Every row comes from one small tree of marks. The marks that hang from a mark follow it in brackets, in alphabetical order. Every link used is in the known rows. Which tree was each row made from?
Known rows:
zesil(diron(budu(basul(sepalad)))): [ 18  -1  -5  11  -2  -9   3  -4   7  -8  23   9 -25  12   3  -5  17  -3
   5   8   7 -22  -2 -12 -18 -16 -18  14]
damal(fivudef(fimi(rokam) lazek)): [ -3 -25 -24 -11  -7   1  13   8   1  10 -20   3  11 -17  -3   3 -10  16
   3 -15  -3   9  -8   2  20  10  10   9]
fivudef(fimi): [ -2  -5 -11  -7   0  -2   1   6   0  -2 -12   2   7  -1   3  10  -4   3
   4  -4   0   8   0   5   9   0   3  -2]
lazek(fivudef(damal fimi(tova))): [ -4 -29 -28 -12 -10  -2   5  10  -4   7 -24   9  21  -4   5   2 -12   4
  -1  -9  -8  21   3  14  14  13  18   4]
rokam(fimi): [ 0 -8 -5 -2 -8  2  1 -2  3  4 -2  0 16  0 -2 14  2  4  1 -5 -4 10  2  7
  7 -4  8 -4]
mise(basul(sepalad)): [  6   2  -2  10   4  -2 -18   0  -6  -2  13  -8 -21  -6   4  -8   1  -5
  -8  -9   1   0   6  -6 -18 -18   1  -4]
tova(fimi(fivudef(lazek) rokam)): [ -5 -23  -2 -10 -10   0  16   8   0   8 -23   5  26 -17  -3   1  -3  13
   0 -22  10  16   5  11  33  23  19  -4]
fimi(tova): [-3 -8 -2 -4 -8  0  1  5 -4 -1 -7  2 10 -4 -3  5 -2  6  4  0  4  9  5  7
  8  9 10  0]
mise(basul(budu(diron lazek(fivudef)) sepalad)): [ 22  25  -8  14  -3 -10 -20  -4   0   3  23  -3 -31  17  17  -6   1  -6
  -6  -8  -2  -3   0  -8 -30 -19  -6  14]
basul(budu(diron lazek) mise sepalad): [ 22  24   4  14   8  -9 -19  -5  -2  -2  22  -5 -41  14  28  -1  15  -7
  -2  -6   1 -11  -4  -9 -30 -21 -10  11]
diron(budu(basul(mise sepalad) lazek(fivudef))): [ 26   8  -9   2  -2   2  -7  -7   9   3  16   6 -25  12  14 -11  10  -8
 -19  -5 -17 -19  -3  -8 -31 -12 -19  19]
mise(basul(budu(diron))): [ 11  17   3  18  -1 -15 -10   2  -5  -1  17   0 -29  12  10   9   8  -7
   4  -3   7  -7   3  -4 -16 -15   0   1]
fimi(rokam): [  1 -10   0  -6  -6  -4   5   5  -2   0 -10   0   3  -6  -5   6   0   4
   3 -11   3   4   8   0  16   7   7   2]
damal(fivudef(fimi)): [  0 -16 -23  -6   0   5   3   6  -1   2 -11   1   4  -8   0   5  -4   9
   3  -2  -4  11  -6   6   8   4   3   4]
budu(basul diron lazek): [ 20  33  -8   3  -7 -12  14  -1   2   3  13   9 -12   8   8  16   9 -10
   2  12   4 -15   1 -15  -6   3 -22  19]
budu(basul(mise sepalad) diron lazek): [ 28  31  -9   9   3 -11   0  -3  -5   1  20   1 -35   5  21   7  15 -16
  -7   2   1 -16   1 -20 -22 -12 -22  17]
rokam(fimi(fivudef)): [  1  -7  -6  -5  -9   6   4  -2   6   5  -6   0  24  -8  -4   8   1   5
  -2 -10  -2  18   3  14  16   7  15  -8]
rokam(fimi(fivudef tova)): [ -3 -14  -7  -7 -16   7   5   3   2   4 -12   2  33 -11  -5  13   0  10
   2 -11   1  25   8  20  22  15  24  -8]
zesil(diron(budu(lazek))): [ 11   8  -1   5  -4   1  -1 -10  10  -8  19  12  -7  22   2  -6  19   6
   2  13   2 -20  -4  -6 -11  -3 -16  13]
fivudef(fimi lazek): [ -7  -4 -14  -8  -1  -3   7   3   5   6 -12   6   9  -6   5   3 -10   7
   1 -10  -3   2  -8   2   9  -2   4   3]
diron(budu): [  6  -6   6  -1   0   4  -1  -1   8  -3   8   7  -9  10  -1  -3  11   6
  -1   2  -5 -14   0   3  -8  -7  -4   3]
diron(budu(basul lazek(fivudef))): [ 19  11  -9  -3  -9   2   6  -5  14   4  10  14  -4  16   1  -4   4  -3
 -10   3 -14 -17  -4  -4 -18   2 -19  20]
fivudef(damal fimi): [ -6 -22 -14  -7   4  -2   3  11  -3   2 -15   4   7 -10   6   6  -4   1
   3  -5  -2   9   1   6   9   4   8  -4]
fimi(fivudef(damal lazek)): [ -8 -16  -6  -3   0   3  11   0   4  12  -5   6  14 -18   5 -17  -7   3
  -6 -11  -2   4  -6   6  10  15  11  -1]
rokam(fimi(fivudef(damal) tova)): [ -6 -29  -9  -7 -13   6   7   6  -1   7 -14   4  35 -17  -2   8   0   9
   2 -12   0  26   8  21  22  19  27  -9]

Which tree is each row?
[ 20  -4   2   7   6  -2  -5  -1   3  -3  16   1 -34   2  11  -4  15  -8
  -9  -4  -6 -21   0  -8 -27 -20 -14   7] -> diron(budu(basul(mise sepalad)))
[-12 -23  -7  -7  -7   4  13   5   0  11 -12   8  24 -23   3 -12  -8  10
  -3 -11   2  12  -1  13  18  24  21   0] -> fimi(fivudef(damal lazek) tova)
[-10 -29 -11  -8 -15   5  13   3   2  13 -13   7  37 -21   1   3  -6  13
  -1 -16  -3  22   1  18  22  17  28  -5] -> rokam(fimi(fivudef(damal lazek) tova))
[ 18  17  -4   7   5  -3  -8  -4  -1   1  12  -5 -23  -5  15  -3   7 -14
 -14  -4  -5 -11  -1 -13 -26  -8 -19  11] -> budu(basul(mise sepalad) lazek)
[ 19  25   3   8   3 -11 -11  -3   4  -3  22  -3 -29  14  19  -1   5   0
   6   0   5  -6  -5  -7 -23 -16 -10  17] -> basul(budu(diron lazek) sepalad)
[ 17  26 -17  -2 -10  -3   7  -6   3   6   7  10  -1  20  10   2   3  -1
  -4   6  -6  -3  -3  -7   0   5  -9  19] -> budu(diron lazek(fivudef))
[ -3 -16 -24  -6  -2   4   9   4   2   9 -11   3   7 -13   2  -1  -9  13
   0  -7  -6   6 -15   3   9   4   3   9] -> damal(fivudef(fimi lazek))
[ 19  27   1  16   2 -12 -20  -2  -1  -2  26  -5 -36  11  16  -1   7  -5
  -1  -6   5  -6   2  -9 -29 -20  -7   9] -> mise(basul(budu(diron lazek) sepalad))
[-13 -39 -17 -16 -10  -7  16  16  -4  10 -29   8  24 -21   3   8 -11  14
   7 -20   1  15   4   9  30  18  23   4] -> fivudef(damal fimi(rokam tova) lazek)
[  8  15   9  12   5  -1 -18  -6   1   0   8  -3 -19  10  18  -1   8  -7
  -7  -7  -6  -8  -6   0 -23  -5  -8   3] -> basul(budu(lazek) mise)
[ 25  30  -9   4  -2 -12   7  -1   1   0  19   4 -24   4  12   8   7 -10
   0   7   4 -12   1 -19 -15  -8 -22  22] -> budu(basul(sepalad) diron lazek)
[ -6 -15  -9  -8 -18   5  10   0   5  11 -12   6  36 -15  -3   7  -6  14
   0 -15   0  21   0  17  21  14  24  -3] -> rokam(fimi(fivudef(lazek) tova))
[ -5 -31 -26 -14 -13   1  14  11  -2   9 -26   5  19 -21  -4   7 -11  21
   5 -15   0  16  -4   8  27  17  18  10] -> damal(fivudef(fimi(rokam tova) lazek))
[ -4 -36 -26 -17 -15  -4   9  13  -5   8 -32   9  25  -8   1   6 -11   7
   2 -17  -5  24  10  13  27  20  24   5] -> lazek(fivudef(damal fimi(rokam tova)))
[-10 -32 -16 -14  -3  -7  13  12   0  11 -23   6  15 -18   5   3 -10   9
   3 -20  -1   7  -1   2  22  10  15   3] -> fivudef(damal fimi(rokam) lazek)
[-14 -30 -18 -11  -5  -5  11  12  -3   9 -20   9  19 -16   7   3 -12  11
   4 -11  -2  11  -4   9  16  10  16   1] -> fivudef(damal fimi(tova) lazek)
[ 24  19 -16   6   3 -10 -17  -2   0   1   9  -1 -32  19  30   1   6  -6
  -6 -13  -7   0  -6  -4 -24 -18  -6  16] -> basul(budu(diron lazek(fivudef(fimi))) mise sepalad)
[ 13   3 -16  -4  -9 -14   4   7   2   6  -7   9  -4  14  16  10  -2   1
   7 -10  -3   6   0   3   6   7   3  17] -> basul(budu(diron lazek(fivudef(damal fimi(rokam)))))
[ 16  12   3  11   4 -15  -8   1   0  -4  18  -4 -34  10  17   1   5  -2
  10  -3   9  -5  -3  -5 -19 -21  -3  10] -> basul(budu(diron) sepalad)
[-11 -23 -16  -8   2  -4   9   7   1  10 -14   7  12 -13  10  -1 -10   6
   0 -11  -5   3  -9   3   8   2   8   2] -> fivudef(damal fimi lazek)
[ 15   2  -4   9   6  -8  -5   0  -6   1   9  -6 -28  -9  12  -2   5 -15
  -9  -7  -1  -9   1 -11 -21 -14 -10   4] -> budu(basul(mise sepalad))
[ 11  10 -17   0  -4 -12   0   3   4   5   0   9  -6  17  20   7  -2  -1
   4  -3  -5   3  -6   3  -5   1  -3  16] -> basul(budu(diron lazek(fivudef(damal fimi))))
[ 15  -2 -11  -2  -7   2   9  -3  11   8   9  15  -3  11   5  -8   5  -4
 -11   3 -15 -17  -3  -3 -17   4 -16  19] -> diron(budu(basul lazek(fivudef(damal))))
[ 22  23  -9   6  -3 -10 -10  -5   5   1  17   0 -25  19  19  -6  -1  -2
   0  -4  -2  -2  -7  -6 -24 -14  -8  21] -> basul(budu(diron lazek(fivudef)) sepalad)
[ 22  17  -9   7  -1 -17  10   4  -4   0  15   2 -27   0   9   9   6 -11
   5   5   8 -10   3 -16 -11 -14 -14  15] -> budu(basul(sepalad) diron)
[ 17  12  -9  14  -1 -11 -17   0  -3   5  21  -1 -30  12  20  -9   1  -8
  -6  -9  -4  -2   1  -8 -29 -16  -3  13] -> mise(basul(budu(diron lazek(fivudef(damal))) sepalad))
